Each row was made from one walk, in order. Every step used is in the known rows, and no mark comes twice. Write each row's walk.
Known rows:
zefud > senin > kizof > ragazol > tatap: -4.4, -8.1, -16.0, -31.7, 5.0, 48.2, -19.8, 7.4, 10.4, -26.5, 45.7, 12.7, 17.1, 19.1, 10.2, -13.5, -5.3, 14.3, 14.2, -6.3, 10.3, 40.9, -8.9, -20.7, -9.2
ragazol > buful > matab > kizof > senin: -12.0, 20.1, 15.1, 4.8, 11.8, -58.2, -0.3, -28.0, 0.6, -30.8, -39.1, 4.2, -10.5, -13.0, 0.7, -0.5, -9.5, -7.7, 6.3, -25.7, 20.4, 0.3, 7.4, 29.8, -12.4
zefud > matab > tatap: 16.8, -13.8, -4.1, -10.4, -14.3, 53.5, -2.2, 14.5, -18.2, 19.2, 20.1, -8.3, -3.0, 5.9, -3.7, 6.2, 12.6, -21.7, -30.6, 12.6, -17.1, -40.0, 18.9, -6.1, 6.4
zefud > senin > kizof > ragazol: 8.1, 6.4, -7.7, 7.0, 6.4, 5.9, -16.4, 4.6, 53.9, 7.0, 24.9, -3.4, 19.7, 0.7, 13.9, -9.2, -1.8, -9.1, 20.0, -16.5, 12.3, 17.5, -21.9, -44.8, 7.0
zefud > matab > kizof: 8.6, 1.5, 2.3, -27.2, -0.7, -2.0, -11.5, -18.1, 27.7, 31.0, 21.2, 3.8, -42.1, 14.5, -12.7, 9.5, -1.7, 0.5, -22.7, 0.4, -4.3, -26.3, 2.5, -16.2, 5.0
ragazol > kizof > matab > tatap: 7.7, -1.9, -11.2, 13.4, -11.9, 42.5, 11.7, -5.1, -23.3, -23.1, -11.9, -7.7, 11.1, -9.0, -10.5, 7.2, 13.6, -27.5, 17.5, 1.3, -1.5, -29.4, 14.8, 4.1, -4.3
ragazol > tatap > matab > kizof > senin: -10.4, 5.3, 5.1, -10.8, 6.1, -34.1, -8.5, -34.4, -41.0, -17.9, -6.4, -0.6, -16.6, 1.9, 10.2, -17.7, 0.8, 6.1, -10.9, 34.4, 21.0, -14.0, 14.1, 8.3, -24.3
matab > kizof > senin > zefud: -18.8, 4.8, 17.7, -4.0, 18.8, -67.4, -12.9, 10.5, -29.9, 18.8, -6.4, 29.8, -4.0, -1.8, -8.6, -16.4, -0.9, 3.2, -27.4, -6.6, 21.5, 4.9, 7.7, 6.5, 1.6
kizof > ragazol: 15.2, -8.7, -0.1, 12.9, 19.2, 23.8, 4.6, 20.7, 2.5, 7.9, 27.0, 0.5, 18.8, -3.9, -4.2, -14.7, -2.8, -5.9, 15.6, 6.9, -13.4, -5.8, -13.2, -43.6, 19.2
buful > matab > tatap: 9.4, -4.7, -4.2, 3.9, -12.7, 66.2, -3.2, -0.6, -33.4, 0.1, -5.9, -10.9, 7.4, -6.8, -12.5, 7.2, 6.3, -33.2, -20.7, -29.4, -17.0, -29.3, 22.2, 13.6, -1.9
ragazol > buful > matab > tatap: 5.4, -4.0, -1.3, 12.2, -10.7, 45.4, 12.0, -0.6, -20.8, -17.7, -15.1, -15.6, 14.9, -5.5, -15.9, 14.4, 3.4, -17.9, -5.5, -26.6, -12.0, -10.0, 9.9, 32.3, -4.1
matab > kizof: 12.7, -0.9, 3.8, -16.3, 10.3, -3.9, -9.6, -27.9, -3.5, 33.5, 16.0, 2.9, -29.0, 11.1, -24.1, 3.5, 1.3, 0.9, -14.2, 5.7, 1.0, -16.2, 5.7, -29.6, -1.9
kizof > ragazol > buful: 8.0, -10.3, 5.1, 23.7, 17.0, -11.0, 28.6, 17.8, 18.2, -14.4, 6.5, -3.7, 25.6, -3.5, -8.7, -1.1, -5.8, 20.2, 37.6, 22.6, -6.6, 23.8, -26.8, -7.3, 17.0
senin > kizof: 3.6, -1.9, 2.7, -26.0, -2.0, -9.5, -7.8, 5.1, 32.7, 25.7, 3.7, 2.4, -6.5, -4.4, 2.8, 4.7, 8.0, 5.5, 16.9, 5.0, -0.6, 24.5, 0.7, -18.3, 8.7
buful > matab: 5.0, 1.9, 4.4, -3.5, -6.9, 38.9, 2.0, 6.2, 8.8, 0.7, -19.2, -3.3, -23.7, -18.0, -1.5, 9.4, -7.0, -9.8, 3.0, -15.8, -32.6, -3.0, 6.6, 25.2, 20.7
ragazol > tatap > matab > kizof > senin > zefud: -27.6, -0.5, 8.7, -11.5, 8.3, -49.3, -13.4, 3.1, -50.0, -1.4, 1.8, 23.8, -3.3, 7.4, -1.8, -21.4, -1.3, 18.3, -33.0, 15.0, 21.4, 10.6, 6.7, 27.1, -12.3
zefud > senin > kizof > matab: -6.9, 18.8, -14.7, 9.1, -17.1, -12.2, 2.9, 2.3, 27.4, -9.1, -25.0, -10.0, 2.3, -16.9, 36.1, 11.3, 7.0, 8.7, 26.9, 11.7, 6.5, 11.5, -4.6, -2.1, 9.6
senin > zefud > matab > buful: -11.2, 0.8, -0.5, -9.9, -13.7, -29.0, 10.6, 41.1, 2.6, 38.9, -6.3, 17.7, 4.8, 8.0, 0.0, 22.2, 18.1, 26.3, -16.8, -0.5, -30.1, 2.0, -8.1, 10.2, 0.3
senin > zefud > matab: -2.3, -8.8, 6.6, -20.4, -6.3, -2.0, -2.3, 48.2, 20.5, 33.2, 15.9, 18.4, -24.2, 1.2, 4.8, 1.6, -2.0, 13.9, -27.7, 18.3, -24.2, -1.5, -3.0, 16.4, 34.6
zefud > senin > kizof: 10.2, 8.3, -3.0, -18.2, -10.7, -2.1, -18.5, -4.9, 53.2, 24.7, 4.7, -5.9, -19.4, -0.2, 18.9, 7.4, 6.9, 0.8, 11.8, 13.8, 7.3, 26.5, -0.8, -14.2, 4.8
kizof > ragazol > zefud: 6.5, -31.8, 10.5, 4.8, 22.8, 10.5, 20.9, 34.0, -3.7, -14.3, 14.5, 12.6, 10.6, 11.1, -8.0, -21.4, -32.7, 15.9, 20.2, 6.4, 0.9, 41.1, -7.4, -12.3, 14.9

Write each row's walk:
16.2, -16.0, 3.7, 10.4, 7.1, 15.6, 5.9, 17.4, 23.3, -6.2, 16.7, -1.1, -9.9, 12.7, 15.6, -13.5, -25.4, 5.7, 11.4, 24.1, 4.9, 33.0, -7.6, -8.5, 10.6 -> kizof > ragazol > zefud > senin
-8.6, 10.1, -12.3, 20.6, -12.1, -21.0, 30.7, 16.8, -30.3, 7.3, -37.6, -0.4, 25.4, -12.8, 11.3, 25.3, 24.6, 27.7, 22.7, 15.4, -27.5, -6.4, -5.0, -2.6, -10.3 -> kizof > matab > buful
-14.4, -0.6, -19.1, -6.5, -16.8, 1.2, 9.2, -0.3, -17.2, -0.4, 2.1, -7.4, 32.2, 13.9, 7.2, 9.4, 19.8, 35.9, 11.3, 14.5, -13.5, 15.5, -17.7, -1.9, -34.1 -> senin > kizof > ragazol > tatap > matab > buful
-2.8, -13.2, -11.3, -29.4, 18.8, 48.0, -14.6, -6.3, -28.4, -20.0, 50.8, 20.3, 10.5, 26.5, -16.8, -15.8, -9.3, 15.0, -1.0, -11.2, 6.9, 14.0, -4.2, -28.2, -13.6 -> matab > kizof > ragazol > tatap
8.6, -1.5, -0.3, -1.6, -3.5, -7.4, -2.7, -42.2, -6.2, 34.2, 7.2, -18.3, -35.6, 9.9, -13.1, 0.6, 3.2, 8.1, -17.6, 39.7, -2.4, -31.8, -2.4, -13.9, -7.0 -> tatap > matab > kizof
1.8, 7.6, -4.4, 11.6, 16.5, 16.6, -13.3, -18.4, 18.6, -4.5, 16.2, 3.2, 9.1, 3.6, -18.9, -6.1, -13.8, -20.0, -1.5, -63.9, 2.7, -15.6, -16.1, -31.1, 1.1 -> buful > matab > kizof > ragazol
-4.2, 2.2, -6.2, 19.2, -7.6, 29.5, 1.7, -1.9, 5.4, -28.6, -8.7, -12.6, 42.7, -4.1, -14.5, 10.3, -0.7, -23.5, 2.6, -67.2, 6.1, 3.1, -3.7, 16.7, -9.3 -> senin > kizof > ragazol > buful > matab > tatap
2.2, -20.8, -8.8, -21.9, -15.9, 47.8, 7.9, -2.6, -36.5, -1.8, 19.4, -15.5, -22.2, 6.1, 10.4, -8.7, 5.1, 31.7, -2.9, 87.0, -26.1, -3.6, 3.7, 18.3, -2.7 -> ragazol > tatap > matab
5.3, -5.6, 3.7, -21.7, -6.4, -13.8, -8.1, 4.8, 52.2, 9.0, -0.4, 1.4, -18.5, 11.1, 17.8, 1.4, -14.2, 10.5, 15.5, 8.6, 17.9, 55.7, -0.9, 1.1, 2.7 -> ragazol > zefud > senin > kizof
-3.2, -7.4, 4.3, -5.2, -7.3, 8.1, -8.2, 30.7, -35.5, 10.2, 8.3, 9.9, 11.8, 1.4, 2.1, -5.6, 11.8, -21.3, -43.1, -2.5, 2.3, -29.8, 20.1, 12.8, 2.6 -> kizof > senin > zefud > matab > tatap
-10.5, -1.4, 13.2, -14.9, -1.5, -37.0, -3.9, 45.2, 6.1, 13.5, -0.7, 21.7, -15.4, -8.3, 18.9, -7.2, -0.7, 4.7, -25.7, 15.4, -8.6, -2.4, 5.3, 25.6, 26.5 -> kizof > senin > zefud > matab
-1.0, 8.1, -17.9, 14.0, -19.9, 25.8, -1.9, -5.2, -17.9, -8.0, -11.6, -15.7, 27.3, -5.3, 18.5, 8.8, 17.1, -18.6, -1.7, -6.2, 13.1, -17.1, 12.3, -9.4, -11.3 -> zefud > senin > kizof > matab > tatap
8.5, 6.4, 18.0, -8.4, 10.7, -27.6, 1.1, -8.1, 17.3, -26.5, -17.9, 12.3, -27.9, -20.8, 0.7, -12.0, 1.0, -21.7, 38.2, 24.9, 7.2, 2.0, 15.5, 13.8, 4.3 -> ragazol > kizof > senin
-1.2, 8.1, -9.9, 21.6, -12.7, 32.9, -4.6, -9.1, 18.8, -28.5, -6.9, -18.4, 35.4, -0.7, -1.3, 11.4, -1.3, -28.2, 0.3, -61.0, 10.6, 2.3, -4.7, 18.0, -12.6 -> zefud > senin > kizof > ragazol > buful > matab > tatap
1.3, 10.6, 1.3, -10.4, 1.8, 11.3, -14.1, -34.4, 11.4, 11.2, -5.4, 1.3, -32.5, 2.9, -22.2, 10.0, -8.4, -10.5, -14.0, -45.8, -5.3, -17.5, 3.8, 2.8, -3.0 -> buful > matab > kizof
6.5, -1.7, -6.1, 19.8, 12.0, 1.6, -4.4, -25.5, 5.0, 11.7, 26.6, -13.3, 5.2, 9.1, -12.5, -14.7, -5.7, -4.7, -3.8, 3.6, 4.7, -28.7, -20.8, -43.9, -2.1 -> tatap > matab > kizof > ragazol
-1.5, 12.5, 12.8, -13.0, 8.9, -50.6, -11.3, -16.3, 2.2, -0.8, -10.2, 9.2, -26.0, -3.9, 11.1, -6.9, -1.1, -10.0, -12.8, 4.7, 16.6, -23.7, 14.0, -3.1, -4.3 -> zefud > matab > kizof > senin
17.0, -17.9, 7.7, -5.1, -1.3, 17.4, 7.3, 13.8, 16.5, 7.2, 5.5, -1.8, -35.0, 11.9, 15.0, -4.2, -19.6, 14.8, 5.7, 49.6, -2.9, 34.0, 4.8, 9.0, 11.8 -> ragazol > zefud > senin
-2.9, 10.9, 4.1, -2.5, 2.6, -11.6, 1.1, -33.0, 24.5, -6.9, -16.3, -2.5, -22.4, 3.8, -25.3, 17.7, -12.7, 3.1, -1.4, -40.6, 1.2, 2.9, -7.5, 24.3, -4.9 -> ragazol > buful > matab > kizof
-3.2, 3.8, 2.2, 23.5, 3.6, 11.6, 18.9, 9.5, 31.8, -32.8, -18.2, -8.0, 13.0, -16.1, -5.8, 8.1, -16.8, 2.3, 27.3, -36.1, -17.9, 18.7, -20.0, 30.9, 17.5 -> kizof > ragazol > buful > matab
-4.8, 1.8, -14.6, 10.8, -13.9, 24.0, 4.2, 2.4, -31.1, -7.2, -12.9, -10.6, 34.9, -8.5, 6.6, 7.6, 16.9, -15.4, 1.4, -11.6, 8.6, -17.2, 13.9, -10.7, -8.8 -> senin > kizof > matab > tatap
1.9, -4.3, -4.7, 26.5, -3.2, 46.5, 9.9, 1.8, -16.5, -27.3, -6.9, -13.0, 36.3, -3.9, -16.3, 7.7, -1.9, -25.4, -0.3, -45.5, -6.9, -13.0, 0.9, 18.5, -3.3 -> kizof > ragazol > buful > matab > tatap
-15.0, -3.2, 19.0, 1.1, 14.9, -52.4, -3.2, 39.3, -33.3, 15.0, -9.4, 26.6, 3.0, -13.0, 3.8, -19.2, 1.3, 6.2, -17.0, 17.8, 5.0, 13.9, 9.1, 17.6, 16.5 -> kizof > senin > zefud
1.7, -3.0, 0.5, 28.9, 12.6, -29.8, 21.4, -17.8, 19.3, -11.9, 7.5, -17.5, 15.5, 7.7, -16.0, -0.9, -7.3, 20.6, 23.0, 17.1, 8.5, 7.2, -33.6, -6.2, -0.6 -> tatap > matab > kizof > ragazol > buful
-14.1, 22.8, -18.2, 14.0, -23.1, -36.1, 14.8, 4.2, 9.7, 6.0, -39.6, -4.8, 24.6, -7.8, 26.0, 30.1, 24.9, 24.0, 27.3, -5.6, -6.4, 12.2, -10.8, -2.4, -19.5 -> zefud > senin > kizof > matab > buful
0.3, 10.8, 15.4, -4.7, 17.7, -51.2, -9.2, -25.2, -20.6, 1.1, -13.5, 8.0, -15.4, -6.5, 1.4, -11.8, 2.3, -9.9, -4.1, 8.9, 20.9, -16.5, 17.5, -13.3, -11.1 -> matab > kizof > senin
-3.6, 10.8, 11.2, 7.0, 6.2, -53.2, -4.5, -36.4, -25.3, 1.3, -18.6, -9.8, -20.0, -8.6, 9.5, -14.2, 3.3, -4.7, -10.1, 37.6, 17.0, -28.3, 10.9, 1.0, -14.5 -> tatap > matab > kizof > senin
